Each row was made from one path, in order. Every step used is in the known rows, and no mark comes twice. Write each row's path.
Known rows
Y, P, X: -4.357  1.054  0.225  0.861  0.163  2.928  1.367  -0.385  -0.731  -1.410  -1.585  2.464  -0.350  -0.779  1.218  -0.394  1.118  0.833  -0.650  -2.458  2.717
A, P, X: -3.968  0.695  0.156  0.949  0.928  1.902  1.782  -0.015  -1.684  0.667  0.997  1.865  -1.381  1.143  6.646  0.060  1.414  -0.656  1.372  -2.465  3.585
P, X, B, F, W: -5.093  0.158  -0.358  -0.644  -2.116  -0.921  -1.798  3.978  4.214  0.789  0.990  -3.032  -0.290  0.161  -2.159  -1.094  -4.392  -1.485  0.808  -1.796  1.729
T, Y, P: 6.155  -0.782  0.311  -0.439  0.071  3.694  -0.596  -2.274  -0.406  -1.936  -1.040  2.313  -3.173  -0.795  0.846  0.287  3.907  2.452  -1.202  7.575  0.575
T, X, P: 0.683  -0.623  0.637  1.057  0.190  2.805  -0.958  -1.899  0.504  2.902  0.517  2.558  5.857  0.800  -3.443  0.742  -1.166  0.213  -0.629  -3.280  0.364
X, P, A: 3.451  -0.629  1.284  0.054  0.384  2.035  1.896  0.826  -0.496  4.842  2.081  1.029  -1.384  3.499  -3.546  0.171  -1.694  -1.106  0.364  -2.394  4.411
B, X, T, Y, P: -2.671  2.001  0.206  -0.601  -0.126  0.597  -0.933  -2.516  0.460  -1.635  -1.113  0.152  0.582  -1.220  1.839  0.215  2.140  0.175  -1.937  6.328  -4.405
X, T, Y: 5.723  -0.153  -0.425  -1.163  -0.251  2.961  -1.913  -3.150  -0.447  -1.077  1.377  -0.798  -2.782  -0.425  -2.967  -0.404  2.413  1.037  -1.906  6.443  -5.564
B, F, W: 4.874  -1.575  -0.700  -0.966  -1.966  -1.643  -1.052  -1.723  5.321  0.423  0.993  -0.349  0.170  -0.404  -2.522  -1.378  0.500  -0.576  1.193  0.042  0.650
A, P, X, B, F, W: -3.188  0.301  -0.083  0.038  -1.015  -1.283  1.241  4.028  2.789  2.404  1.030  -1.986  -1.985  1.982  6.851  -0.685  -3.988  -1.400  2.447  -1.362  1.997
X, B, Y, T: 3.812  -1.373  -1.138  -0.315  0.008  -5.600  1.109  2.182  -0.364  -0.664  -0.665  -3.186  -2.135  0.224  -1.373  -0.069  -2.777  0.510  0.820  -0.515  -3.902
X, B: 3.593  -3.033  -0.126  0.344  0.005  2.837  -0.666  2.135  -0.452  -0.532  1.904  -3.305  -2.192  -0.073  -2.945  -0.193  -4.757  0.049  -0.414  -2.117  -0.510
F, B: 4.990  -2.681  -0.486  -0.485  0.755  2.181  -0.649  -2.471  -1.479  -1.554  1.119  -0.937  -0.240  -0.407  -2.945  -0.525  -0.476  0.842  -0.058  2.051  0.798
Y, P: 4.464  -1.483  0.002  0.771  0.487  3.274  1.995  -1.910  -0.869  -1.511  -1.257  1.869  -1.370  -0.721  0.822  -0.471  0.957  1.804  -0.695  -1.515  0.758
F, W: 5.439  -0.387  -0.722  -0.873  -0.031  1.741  -0.424  -2.201  4.653  0.047  1.104  -0.436  -0.540  -0.806  -2.629  0.382  1.012  -0.061  1.342  1.911  0.617
B, X: -4.732  -0.153  0.144  0.095  0.359  0.058  -1.373  -1.891  0.838  -1.486  1.108  0.380  3.037  -1.485  -0.719  0.338  1.585  -1.568  -0.032  -1.092  1.863
X, P: 3.639  -1.793  -0.010  0.774  0.652  2.554  1.813  -2.159  0.171  3.853  1.760  2.121  0.105  3.212  -3.616  0.102  -2.177  0.502  0.081  -1.511  0.621
Y, T, X: 1.875  0.038  -0.610  0.349  -0.227  -4.509  -1.862  -2.003  -1.146  -1.282  -3.029  1.012  4.437  -2.623  -2.811  -0.179  2.433  0.823  0.267  -1.002  -4.598
T, X, B: 0.880  -1.594  0.520  0.747  -0.294  3.116  -2.943  1.947  0.138  -1.043  0.748  -2.277  3.744  -2.068  -2.951  0.566  -3.335  -0.037  -0.980  -3.900  -0.877
Y, T: 4.544  -1.139  -1.436  -0.062  0.019  -4.725  0.431  -2.147  -1.642  -0.879  -1.869  0.560  -0.778  -0.720  -3.044  -0.792  1.606  1.191  0.875  0.507  -4.249
A, P, X, B: -4.162  -0.246  0.240  0.916  0.659  2.065  1.612  3.611  -1.843  1.107  1.383  -1.372  -2.725  1.698  6.393  0.137  -3.517  -0.726  1.284  -2.816  2.353
P, X: -5.680  0.796  -0.115  0.303  0.033  2.436  -1.183  -0.329  -0.335  -0.923  1.124  1.100  0.346  -0.818  -2.481  -0.300  1.640  -0.678  -0.185  -2.825  3.358
T, Y: 5.758  -1.338  -0.113  -0.978  0.097  3.194  -2.818  -2.383  0.012  -1.664  1.505  1.076  -2.565  -0.746  -2.595  0.449  4.326  1.007  -0.833  7.371  0.805
A, P, X, B, Y: -4.479  0.479  0.104  0.647  0.766  -0.067  2.328  3.577  -0.943  0.709  1.494  -1.295  -2.652  1.949  7.877  0.494  -2.242  -0.939  1.573  -2.965  2.983
B, Y: 3.359  -0.925  -0.508  -0.238  0.568  -0.014  0.640  -2.313  0.804  -1.541  1.869  0.623  -0.579  -0.347  -0.870  0.237  3.169  0.054  0.297  -1.746  2.014

Which path is each row?
1.440  0.813  -0.843  -0.077  0.123  -6.473  -0.465  -2.136  0.185  -1.697  -2.238  0.950  4.243  -2.140  -0.891  0.255  3.921  0.600  0.733  -1.141  -3.082 -> B, Y, T, X
5.981  1.277  0.741  -1.183  -0.290  2.955  0.313  -0.533  -1.216  -0.596  -0.717  -0.584  -4.341  -0.305  -0.100  -0.372  2.403  1.047  -2.041  5.911  -2.874 -> X, T, Y, P, A
-4.411  0.101  0.471  0.836  -0.115  3.036  1.161  3.212  -0.908  -0.788  -1.355  -0.792  -1.721  -0.293  1.192  -0.284  -3.699  0.735  -0.844  -2.963  1.449 -> Y, P, X, B
-5.927  1.178  -0.747  -0.204  -0.340  -4.868  0.109  3.565  -0.366  -0.620  -0.870  -2.370  -0.872  0.076  -1.044  -0.156  -2.073  -0.555  0.881  -1.725  -1.220 -> P, X, B, Y, T
-4.068  1.742  -0.048  0.314  0.404  0.271  2.350  -0.584  0.443  -1.912  -1.245  2.215  -0.221  -0.487  2.700  0.080  2.944  0.568  -0.090  -2.408  3.529 -> B, Y, P, X
-3.048  1.551  -0.074  -0.992  -0.110  0.184  -2.777  -2.640  0.722  -1.305  0.969  -0.832  1.147  -1.349  -0.809  0.170  2.490  -0.834  -1.707  6.271  -4.196 -> B, X, T, Y
-4.012  1.087  -0.668  0.406  0.728  -5.415  2.984  3.556  -1.925  0.843  -1.032  -1.204  -2.695  1.985  7.877  0.014  -1.930  -0.530  2.282  -1.437  -0.819 -> A, P, X, B, Y, T
6.025  0.298  1.185  -1.108  0.024  3.156  -0.419  0.450  -0.635  -1.022  -0.789  1.387  -4.433  -0.512  0.823  0.535  4.431  1.020  -0.983  6.775  3.877 -> T, Y, P, A
-4.521  1.111  -0.238  -0.106  0.076  -0.084  -0.776  -2.603  0.416  -0.978  1.080  -1.125  2.579  -1.171  -1.135  -0.327  0.159  -1.559  -1.135  -1.153  -3.989 -> B, X, T
0.481  0.632  1.561  0.610  0.082  2.347  -0.781  0.848  0.150  3.767  0.781  1.652  4.604  0.897  -3.431  0.922  -0.799  -1.154  -0.264  -3.949  3.731 -> T, X, P, A
1.712  -0.764  -0.537  0.394  -0.562  -4.330  -1.932  1.514  -1.215  -0.729  -2.571  -2.073  3.207  -1.956  -3.033  -0.098  -2.540  0.608  0.186  -1.398  -5.734 -> Y, T, X, B
-2.575  2.102  0.006  -0.127  0.412  2.023  0.520  -0.700  -1.836  0.586  0.842  0.848  -2.933  1.337  6.465  0.066  2.141  -0.060  0.116  3.971  -1.753 -> A, P, X, T, Y
4.358  -0.136  1.175  0.114  0.175  2.752  2.254  1.025  -1.437  -0.431  -1.073  0.738  -2.822  -0.477  0.701  -0.224  1.503  0.194  -0.251  -2.323  4.445 -> Y, P, A
-4.368  -0.915  0.227  0.825  -0.736  -0.625  1.160  3.957  -0.833  1.487  1.263  -1.287  -2.028  2.091  6.535  -1.044  -3.887  -1.225  1.309  -3.877  2.252 -> A, P, X, B, F
-6.378  0.705  -0.167  0.054  -0.029  0.372  -0.484  3.590  0.480  -0.833  1.636  -2.321  -0.952  0.111  -0.912  0.267  -2.359  -1.180  0.001  -3.292  2.627 -> P, X, B, Y
-2.972  -0.802  0.187  -0.197  0.979  -0.425  0.160  -2.016  -0.028  2.310  0.874  0.136  3.672  2.080  -1.593  0.410  -2.971  -0.774  0.250  2.732  1.345 -> F, B, X, P
1.580  0.010  -0.454  0.766  -0.060  -4.599  -0.202  -2.062  -0.797  2.766  -2.763  2.368  5.265  0.709  -3.425  0.166  -0.617  1.055  0.529  -1.029  -4.822 -> Y, T, X, P
0.574  0.683  1.601  0.319  -0.098  0.871  -0.203  4.466  0.205  -0.839  -1.020  -2.106  2.393  -1.820  1.451  1.088  -1.997  -0.378  -0.571  -4.482  2.857 -> T, X, B, Y, P, A
-1.943  -0.060  0.451  -0.516  -1.755  0.910  -1.705  2.688  0.621  -1.065  -1.201  -0.077  -2.766  0.024  1.110  -0.798  -0.683  1.074  -1.156  5.303  1.091 -> T, Y, P, X, B, F
3.819  -0.347  -1.488  -0.515  0.181  -6.573  1.448  -2.491  -0.356  -1.251  -1.388  0.517  -0.692  -0.470  -1.054  -0.279  3.308  0.616  1.185  0.199  -2.659 -> B, Y, T
1.304  0.821  -0.689  0.119  0.228  -6.620  0.914  -2.063  0.313  1.947  -2.254  2.093  4.833  0.792  -1.517  0.498  1.244  0.637  0.919  -1.135  -3.266 -> B, Y, T, X, P
-2.760  2.970  1.257  -1.207  -0.163  0.211  -0.746  -0.193  0.093  -0.852  -0.917  -0.609  -0.545  -1.104  1.853  0.407  2.590  -1.011  -1.675  5.813  -1.308 -> B, X, T, Y, P, A
-5.024  -0.093  0.407  0.565  0.611  -0.105  0.487  -1.808  1.073  2.996  1.208  1.822  3.749  2.253  -1.247  0.629  -1.535  -1.326  -0.022  -0.831  1.485 -> B, X, P
